Every row comes from one small tree of marks. Brackets hold a mark, then the marks that hang from it, in alphabetical order. Every link used is in the known rows. Which tree was each row made from?
Known rows
{D {J K L} {T C {P S}}}: [-0.31 -0.05  1.29  0.76 -1.57 -0.52  2.65  1.41 -0.46 -1.75  1.65  3.00
 -1.12  0.03  4.22  0.73  4.58 -0.90 -1.58  1.55  5.14  3.48 -3.00]
{C {J L}}: [ 0.05  0.06 -0.54 -0.97  0.91  0.01 -0.80  0.50  1.07  0.01 -1.11  0.08
  0.95 -0.13  1.67 -0.84  2.18 -2.18 -0.36  0.50  0.30  1.66  1.66]
{S C L}: [ 0.41 -0.64  1.61 -1.19 -0.41 -0.37  0.31 -1.15 -0.14  0.50 -2.31 -0.69
 -0.96  0.54 -2.45  0.92 -0.02  0.53  1.42 -2.01 -2.24 -2.02  1.50]
{C J}: [ 0.38  0.74 -0.73  0.66  2.03 -0.74 -1.48  0.09  0.17  0.33 -1.27 -1.97
  0.81 -0.88  0.15  0.29  0.56 -2.38  0.31  0.12 -1.46  1.62 -0.77]
{T {C J} P}: [ 0.48  2.63 -0.42  2.68  0.48 -0.58 -1.15 -0.70  0.64  1.30 -0.20 -1.50
  1.06 -2.86 -4.11 -0.12 -1.15 -2.12 -0.75  0.47  0.05  2.27 -4.02]
{C {J {L {T {P {S D K}}}}}}: [-1.11  1.14  0.63  0.74  1.89  0.60 -1.64  0.83 -0.54 -0.19 -1.00 -1.91
  1.67 -4.86 -0.43 -2.86  3.18  1.14  1.04 -0.44  1.32 -1.33 -4.40]
{D {J {K {T {P S}}} L}}: [-1.15 -0.77  0.05  0.95 -0.08  0.23  0.99  0.62  0.41 -1.91 -0.08  6.75
 -0.52  2.12  5.23  0.83  4.24  1.25 -1.74  0.61  4.03  1.47 -3.62]
{C {J K {L {S D} {T P}}}}: [-0.98  0.57 -0.74 -2.20  0.20  0.44 -0.58  0.24  2.07 -0.03 -0.07 -0.96
  0.76 -0.63 -3.09 -2.70  0.05 -0.15  0.07  2.20 -1.73  0.60 -2.09]
{J K}: [ 0.13 -1.01 -0.64 -0.01  0.89 -1.21 -0.66  0.61  0.99 -0.36  0.28 -0.29
 -0.43  2.87  1.64  2.05  0.57 -1.76  0.16  0.01 -2.77  3.22 -0.14]
{P {S C {D T} K}}: [ 0.12 -1.14  2.65  0.86  2.03 -0.56  0.11  0.67 -3.92 -1.71 -0.69 -3.13
 -1.10 -1.66  0.20  0.96  1.58  0.42  2.97 -2.95  0.37 -2.47  0.20]
{D J {T C}}: [ 1.01  0.21  0.63  0.83  0.06 -1.13  2.25  0.77 -1.81 -0.57  1.07 -0.97
 -0.85 -0.29  4.09  1.93  0.82 -1.74 -0.40  1.02  1.54  1.24  2.94]
{P {S {C {J K L}} D}}: [-0.72 -0.07  1.69 -3.38  2.25 -0.03  0.79  0.23 -0.47 -0.87 -2.65  3.73
 -0.20  0.71 -2.25 -1.03  7.19 -0.56  1.23 -1.53  1.12 -0.60 -3.32]
{C {J {K T} L}}: [-0.20 -0.77 -1.50 -0.65  1.40  0.31 -0.12  0.31  1.66 -1.09 -1.30  2.47
  0.31  4.84  3.81 -0.15  3.26 -0.30 -1.10  1.61 -0.66  0.31  0.02]
{T {P J}}: [ 0.38  0.59 -0.10  1.51 -0.13 -0.47 -0.12  0.46  1.15  0.62  0.19 -2.14
  0.13 -0.09  1.17  0.74 -0.14 -0.67  0.24 -0.86  1.01  4.59  0.10]
{D {J {L S}}}: [-0.18 -0.98  0.47 -2.44 -0.72  0.21  0.76  0.38  0.14 -0.26  0.30  3.51
 -0.33 -0.66  4.08 -0.07 -1.51 -1.92 -1.44  0.85  1.63  1.86  4.55]
{L {S C D {K {T {P J}}}}}: [ 0.27 -0.03  1.62  0.50  0.91  0.98  0.64 -1.35 -1.22 -0.33 -1.23 -0.31
 -0.72  0.81 -2.12 -0.24 -3.82  2.55  0.92 -2.30  0.21 -1.86  0.97]
{J {L {S D} {T C P}}}: [-0.42  1.13 -0.23 -1.08 -1.86  0.87  0.36 -0.03  0.73  2.17  2.20 -0.81
  0.74 -2.76 -4.24 -2.10 -4.42  0.72  0.10  0.37 -0.63 -1.70  2.97]
{L S T}: [-0.14 -0.43 -1.96 -0.94 -0.19  0.11 -1.74  0.19  0.00  1.96  1.20 -2.76
  0.12  0.29  0.78 -0.28 -6.12 -0.58  0.51  0.81 -3.85 -1.53  2.93]
{K J {T P}}: [ 0.42 -0.72 -1.45  0.83 -1.41  0.37 -1.10 -0.68  0.74  0.12  0.65  0.56
  0.86 -0.67 -1.00  0.83 -0.13  0.99 -0.65 -1.05 -0.07 -0.05  0.77]
{K {T C {P J}}}: [ 0.79  1.50 -0.77  2.57 -0.33  0.41  1.36 -0.37  0.41  1.43  0.76 -0.12
  0.07  1.82  1.26  0.95 -1.47  1.37 -0.78 -0.58  1.43  0.90  0.68]
{J {K {T P}} {L S}}: [-0.72 -1.41 -1.27  0.61 -1.71  0.72 -0.74 -0.25  2.17 -0.70  1.23  2.76
 -0.45  3.72  1.25  0.11 -3.72  0.31 -1.66  1.39 -0.58  1.21  0.46]
{J L}: [-0.02 -1.14 -0.39 -0.80 -0.48 -0.10 -0.52  0.86  1.01  0.26  0.42  0.62
  0.32  0.85  2.65  0.39  0.23 -1.43 -0.05 -0.43  0.03  1.63  4.64]

Which tree is each row?
[-0.62 -0.50 -2.07 -3.47  0.17  0.55 -0.91  0.51  1.93  0.57 -0.15 -0.07
  0.38  2.71  1.82 -2.12 -0.74 -1.36 -1.06  3.08 -2.61  0.03  0.15]  {C {J K {L S T}}}
[ 0.23 -0.13  2.37  0.58  0.15 -1.14  1.34 -0.17 -1.77 -2.11 -0.65 -0.53
 -1.26 -1.54 -2.41  1.17  1.99 -0.01  1.81 -0.88  2.14  0.14  0.67]  {S C {D J {T P}}}
[-0.72 -0.67 -1.29 -2.27 -2.65  1.06 -1.14  0.87  0.88  1.34  1.42  0.96
  1.40 -2.88  0.30 -1.78  3.02  1.10 -0.48 -0.69  2.18 -0.72 -0.40]  {K {J {L {T {P S}}}}}
[ 0.58 -0.11 -1.31  1.09  0.64 -0.35  0.77 -0.23  0.27  0.54  0.82  1.65
 -0.44  4.76  1.55  2.15 -0.85  0.27 -0.82  0.40 -2.31 -0.43  0.30]  {J {K {T C}}}
[ 0.91  0.34 -0.98 -0.11  0.99  0.05  2.61  0.23  0.49  0.78  0.34  1.48
 -0.68  6.06  4.37  1.78  1.42  0.94 -0.84  0.12 -0.47  1.05  1.30]  {P {J {K {T C}}}}
[-1.06 -0.50  1.01 -0.96 -0.67  0.69 -1.11  0.17 -0.88 -0.32 -0.87  4.24
 -0.16 -1.38  1.66 -1.50  1.57  1.48 -0.52 -0.27  3.59 -2.20 -3.28]  {D {J {L {T {P {S C K}}}}}}
[ 0.31 -0.92  0.95 -2.43 -2.42  0.69 -1.06 -1.62  0.52  0.58 -1.56 -1.89
  0.27 -2.39 -4.50 -1.28  0.59  2.75  0.30 -1.34 -2.00 -3.59 -1.53]  {S C {K J} {L {T P}}}
[ 0.40  1.17 -1.11  3.82 -0.54  0.02 -0.55 -0.82  0.18  1.16  1.22  0.22
  0.33  0.68 -1.55  1.30 -3.67  0.82 -0.65 -0.30 -0.33 -0.62 -0.38]  {K {T C P}}
[-0.70 -0.32 -1.65  0.21 -1.81  0.31 -1.90  0.72  2.08  1.10  1.26 -0.94
  0.82  0.02  0.48 -1.19 -1.48  0.39 -0.02  0.93 -0.49  0.25  1.82]  {J {L {T P}}}
[ 0.75  1.94 -0.29  3.41 -0.16 -0.83 -0.30  0.02 -0.29 -0.07  0.70 -4.72
  0.36 -2.23 -2.14  0.10 -0.72 -2.05 -0.16  1.46  0.57  1.95 -2.31]  {D {T {C J} P}}
[ 0.37 -0.67  1.67 -0.63  1.03 -0.85  2.15  0.78 -2.40 -1.69  0.58 -2.34
 -1.07 -2.16  2.66  1.07 -0.88 -1.35  1.22  0.23  0.33  0.84  4.62]  {L {S {D J T}}}
[-0.85  1.92  0.28  0.02  1.92 -0.02 -1.62 -0.65 -1.22  1.12 -2.01 -1.24
  0.78 -3.30 -6.29 -1.84  2.07  1.22  2.46 -1.57 -0.07 -3.80 -6.18]  {L {T {P {S {C J} D}}}}
[ 0.60 -1.29  1.58  0.14 -1.23 -0.02 -0.23  0.20 -1.41 -1.73  1.58 -5.34
  0.18 -4.95 -2.28 -0.12 -1.86 -0.44  0.64 -0.99 -0.31  1.56  1.98]  {L {S {D {T P}} {K J}}}
[ 0.43 -1.30  1.52  0.62  0.65  0.43 -0.13 -1.59 -1.06 -0.64 -2.75 -0.18
 -0.97  2.27  0.52  1.05 -1.27  2.87  0.81 -1.93 -2.51 -4.86  1.22]  {S C {K T} L}
[-0.76 -0.70 -1.13 -2.14 -3.00  1.08 -1.94 -0.74  1.37  1.73  0.76  0.94
 -0.19  0.87 -3.63 -2.03 -5.63  0.45 -0.19  0.64 -0.89 -2.37  1.96]  {J {L {S C} {T P}}}
[-0.15  3.05  0.38  3.54  2.32  0.18  0.33 -0.69 -1.79  0.69 -0.79 -0.05
  1.18 -3.73 -3.76 -0.32  1.40  1.30  0.74 -1.51  1.53 -2.28 -5.50]  {K {T {C J} {P {S D}}}}
[-0.22  0.60 -1.67  2.78  1.42 -0.46 -1.51 -0.58  1.51 -1.08 -1.07  0.24
  0.39  2.65 -0.44  0.69  0.75 -0.14 -0.72  1.39 -1.50  1.58 -5.35]  {C {J {K {T P}}}}
[ 0.50  0.09 -0.47  0.22  1.05 -0.58  2.22 -0.28 -0.38 -0.44  0.13  4.79
 -0.77  3.97  4.00  2.38  1.54  0.21 -1.68  1.13  0.07  0.12 -0.35]  {D {J {K {T C}}}}
[ 0.48 -1.03  0.77 -1.68 -1.00 -0.74  3.25  1.40  0.03 -1.72  1.28  2.64
 -1.28  3.14  6.09  1.27  4.11 -1.71 -1.58  2.34  2.50  2.91  2.98]  {D {J K L} {T C}}
[ 1.07 -0.04  1.77  0.25 -1.68  0.14  1.00 -0.25 -1.77 -0.60  2.31 -4.54
  0.27 -5.51 -3.88 -0.26 -2.45 -0.52 -0.10 -0.88  0.22  0.83  1.80]  {L {S {D {T C P}} {K J}}}
[-0.18 -0.32 -0.09 -3.06  0.43  0.22 -0.54 -0.78 -1.09  1.79 -0.21 -1.29
 -0.43  0.02 -4.56 -0.77 -4.39  0.76  2.33 -1.13 -3.76 -4.69  3.31]  {L {S C D} T}
